Known rows, with every step that occurs
v > j > w > k > l > z > d: [ -9  -9  23  -5 -14  -5 -26   7  14  38  35 -32  -4  25   3 -53   2  -1
  68 -43  20 -20 -12   3  26   9 -41]
k > w: [-18  10   5   4 -18  24   3  31  17  18  -3  11  -5  23 -12 -12 -12   0
 -17 -16  13 -21   1   9  17  14   5]
e > r: [  4 -19   0   2 -43   5 -10   2   1 -19  -7  -1  12  13   7  -5 -11  25
  16  -4  -7  -6  -5  21  18  12 -11]
e > j > u > r > d > z > l > k: [-54 -19  35 -46  32 -25 -27  -8  44  46  14 -26  15  -7  14 -18 -31 -17
  17 -36 -32   8 -20  32  29  13  34]
l > z > e > j > u > r: [ -7 -11  21   0  -9 -37 -48  10  49 -11  21 -10  64  12  43 -14 -25  21
  12 -20 -35  -6 -37   1  25   3  20]
u > r: [ -5   6   1   4  -4   1   1  10   8 -13   8  19   8  -5  22 -21   7  13
  17  17 -15   8 -17  -8   4  11  29]
e > r > d > z > l: [-45 -28  15 -18  10   9  -2 -30   2  21 -31 -23  10   0  -2   9  -6 -46
   0 -36  -8  13  -2  39   7  13  29]
u > j > w > k > l > z > e > r > d: [-48   6   9  18 -84 -24 -31  12  40  -7  -5  -9  28  23  -8 -39 -31 -55
  55 -32 -11  -6 -13  20  24  10  -4]
r > d > z > e > j > u: [-34   0  20 -14  21 -27 -36  -3  50   2 -26 -17  31   6 -23  -2 -47 -17
 -12 -45 -18  -5 -35  30  48  -6  31]
e > r > d > z: [-32  -2  17  -5   4  22  20  -4   9  -4 -41 -12  14 -15 -10  -7 -24 -46
  10 -18  -5   9 -20  36  16   9  29]
r > d > z > e: [-40   8   6   3  26 -12   8  -9  -3  -6 -18 -20  20  -7  -9  16 -15 -40
  10 -46  -2  10  -3  31   3  -7  55]
u > j > w > k: [-25  40  -4  10 -59 -16 -24  27  31  22  28  12 -22  -2 -10 -53   3  -8
  24  29   7 -19 -17  26  28  -4   3]
u > r > d > z > e > j > w: [-45  12  26  31   5  -9 -24  13  44  -5 -25  11   1  -2  -9 -30 -26 -16
  13 -42 -15   0 -30  31  36  14  36]
w > r > d > z > e: [-20   5   2   4  -9 -15  -1   6  -4 -21  -7 -15  34  -9  -7  13  -7 -21
  -9 -49  -2  17 -14  35  19  -4  67]
z > d: [  3 -22  -4  -6   6   7 -25  -6 -23  10  18 -15 -17  20  -1 -10 -19  18
  30 -15  15 -14  15   5  -8  18  -2]
j > w > k > l > z: [-30   0  28   4 -22  -7  12  14  25  20  25 -13  11  21  10 -25   8 -32
  15 -16  -6 -21 -11   0  15  -3 -35]
r > d > z > e > j: [-35  -5  -6 -16  19 -16 -15  -4  31 -18 -33 -27  26 -10 -27   3 -30 -46
  18 -63  -9  25 -12  34  36   0  40]
k > w > r > d > z > e: [-36  12   2   5 -17   0   1  30   8  -9 -10  -7  26  10 -17   2 -13 -26
 -22 -57   8   3 -11  46  30   5  71]
r > d > z > l > k > w: [-65  -3  20 -27  15  16  10  12  13  62   7 -21  -5  13  -2  -7 -22 -35
  -1 -52   8  -9  14  39   7  24  28]
j > u > r: [ -6   6  25   2  -3 -17 -20  12  24   7  13  29  10   9  25 -24 -12  35
  -7  25 -24 -17 -38  -5  26   2  21]
e > r > d > z > l > k > w: [-63 -18  23 -27 -19  18   0  13  14  47   3 -22  -1  21   2  -9 -30 -18
  11 -58   4 -16  12  53  20  33  20]
j > u > r > d > z > l > k > w: [-69   3  45 -28  14   2  -7  21  30  66  17  -3   2  19  17 -22 -29  -9
  -9 -37 -11 -23 -13  33  28  26  45]
d > r: [ 11   5   1 -14  13  30  -1   3 -21 -21  16  12 -12 -11  -5  12  23   4
 -26  -8 -15 -19   0  16   4  -6   3]
k > l > j > w: [-12 -13  34  11   1  -9 -26   7  11  22  22   5 -32  34 -21  -6   6  12
  21 -21   0 -26   7 -14  21  -3 -23]
v > j > w > k: [  1  39  14  13 -37 -18 -13  22  36  19  19   7 -26  -5  -1 -65  18   6
  32  -8  23 -14 -23  22  52  -4 -12]
z > l > k > w: [-40 -13  10 -23 -11   2 -14  14   5  50  33 -11  -9  34  12  -1 -10  12
   1 -40   7 -20  27  23   6  23   1]

Rows
[-27 -21   0   0 -24  -7  -6  -7 -16 -21  -1 -18  33  10   1  14 -12  27
  21 -40 -12  -8  -6  55  25  -4  34]	d > z > e > r
[-35 -14  48  12  18 -10 -23  -6  15  37  15  -7 -24   0  21 -15   9 -32
  23 -22  -5 -11  -2  13   2  12  39]	u > r > d > z > l > j > w
[-30 -11  -1  -3 -60 -23   0   5  27 -32  -8 -20  37  24  11 -19 -25 -62
  43 -55 -11   0   5  14  26  11   2]	w > k > l > z > e > r > d
[-29 -10  22 -18  -9 -23 -18   5  12  39  48 -22 -32   6   9 -21  29 -18
  19 -24   8 -32   9  43  30  -8  30]	d > z > l > j > w > k
[-39   2  -6 -13  18 -15 -15   3  36 -25 -29 -13  31 -13 -12 -14 -27 -37
  31 -52 -21  28 -23  25  35   6  61]	u > r > d > z > e > j
[-10   1  15 -42 -12 -38 -27  19  38   6  49  14   1  28   8 -42   6  17
  28   4 -24 -20 -18 -14  62  -7  30]	w > k > l > j > u > r
[-30 -16  25  24 -13 -19 -38   7  38   2   2 -14  18  30 -11   0 -14  -1
  15 -56 -16 -14 -15   7  21   4 -35]	k > l > z > e > j > w
[-41   7  27  30   5  -8 -23   6  40   1 -28  -5  -3   0 -26 -10 -31 -26
   4 -51  -5  -6 -20  38  32   6  14]	r > d > z > e > j > w
[-20  10  13   7  -6 -35 -39   7  58 -22 -23  18  24   9   7 -27 -46 -22
  11 -28 -24   7 -31  -2  38  14  36]	z > e > j > u > r > d
[-35  12  15  -8  38  16  27  -5   7  15 -32 -14   4 -24 -16  -3 -13 -59
  -4 -13   1  14 -17  19   5   0  37]	r > d > z
[  3  -7  27  46 -59 -26 -42  24  48 -25 -11 -13  31   2  19 -10 -26 -37
  -7 -51  -5   7 -21  12  11  20   3]	l > z > e > j > w > r > d
[-33   7  36 -23  47 -12 -17 -24  33  48 -23 -13  16 -16   5 -20   5 -30
  10 -25 -11  18 -44  15  35  -2  43]	v > j > u > r > d > z > l
[-33 -10  35  10   0   1 -14  -8  10  31 -18  -6  -7  -5  -7   4  13 -33
 -34 -28   0  11 -15  39  11  12  30]	j > w > r > d > z > l
[ -7 -10  14 -48  -9 -41 -29  10  37  20  42  -8  -7  38 -12 -21  -1   7
  15 -12 -10 -30  -4  -9  60 -19   3]	w > k > l > j > u
[-58 -12  18 -35  15  11   5  12  -1  65  28 -26  -5  20   0   3  -5   3
   0 -49   6 -18  14  46  10  15  24]	d > z > l > k > w
[-50  -9  35 -17  42  -5  -6 -21  21  42 -16  -3  11  -5  11  -4  -7 -38
 -19 -12 -21   6 -27  20  17   5  47]	j > u > r > d > z > l
[-36 -21  33 -18  -8 -19 -34   4  30  35  15 -28  -7  -8  -3  -8 -11 -11
  -1 -52 -13  15  -8  44  23  23  16]	e > j > w > r > d > z > l > k
[ 15 -17   1 -19  20  36 -23  -4 -41 -16  33  -2 -25   5  -6   2   6  23
  -1 -21  -2 -30  16  22  -5   7   2]	z > d > r
[-39   3  27  -9  -5 -21 -11  12  29  27  34  -5 -29  -5  25 -48  15 -50
  33 -19   1 -18  -2  29  28   8  53]	u > r > d > z > l > j > w > k
[-70  -3  34 -40  13  -1 -25  23  61  60   6 -11  12  18   1 -32 -42 -16
  -1 -49 -17 -14 -19  38  46  32  38]	e > j > u > r > d > z > l > k > w
[-38 -15  42  -5 -12 -15 -13   1   0  45  23 -19 -10  -3  11  -1   0  -3
  -7 -37  -3   5  -1  43   4  18  19]	j > w > r > d > z > l > k
[-21 -27  41 -32  38 -26 -33 -22  16  49  13 -33   5   6  10   9 -10 -33
  -4 -31  -8 -20  -5  12  13  -9  35]	r > d > z > l > j > u
[-26   4  35 -20  34  -9  -2   5  25  19   4  -5  14 -16  13 -18 -21 -37
  13  -5 -14  -5 -33   6  25  -5  65]	l > j > u > r > d > z
[ -3  -1  17 -12  -5 -20 -39  16  54  -3  -3  16  21   5   5 -32 -22  30
   0   9 -32  -3 -46  -2  48   9  18]	e > j > u > r
[  4 -37  10   0   3   6 -19  -7 -18  17  34 -45  20  10  38  -1 -21  -4
  36 -18  11 -17  10   0 -32  18 -16]	l > z > d
[-35   5  14 -17 -19 -44 -26  15  77 -14   0  -1  42  17  12 -45 -35 -55
  28 -41 -33   4 -32  -9  52   7  24]	w > k > l > z > e > j > u > r > d
[-47 -15  14 -20  43   5   6 -32  -1  35 -28 -26   1 -12 -10  14   5 -64
  -8 -33  -2  16   1  25  -2   3  34]	r > d > z > l
[ -5 -12 -12 -52  -9 -29 -11   8  16   3  44 -20 -14  24 -19 -19  17 -20
  47 -24   0 -11  21 -14  43 -15   8]	w > k > l > j
[-29  -6  24   8  -5 -24 -20  13   5  -1  13 -11   7  18 -26   9   1 -17
  11 -67  -5   2  -5  23  34  -6  49]	k > l > j > w > r > d > z > e
[-18   2   6  17 -51 -32 -29  24  47  -6  30 -20  14  10  24 -32  -9 -15
  21 -39  -2 -26  -7  33  28   3  -8]	l > z > e > j > w > k
[-26   5  21 -10 -25 -19 -44  35  65   1 -19  -7  40  23 -32  -9 -44  -4
 -40 -59 -10 -10 -44  47  76   9  47]	k > w > r > d > z > e > j > u
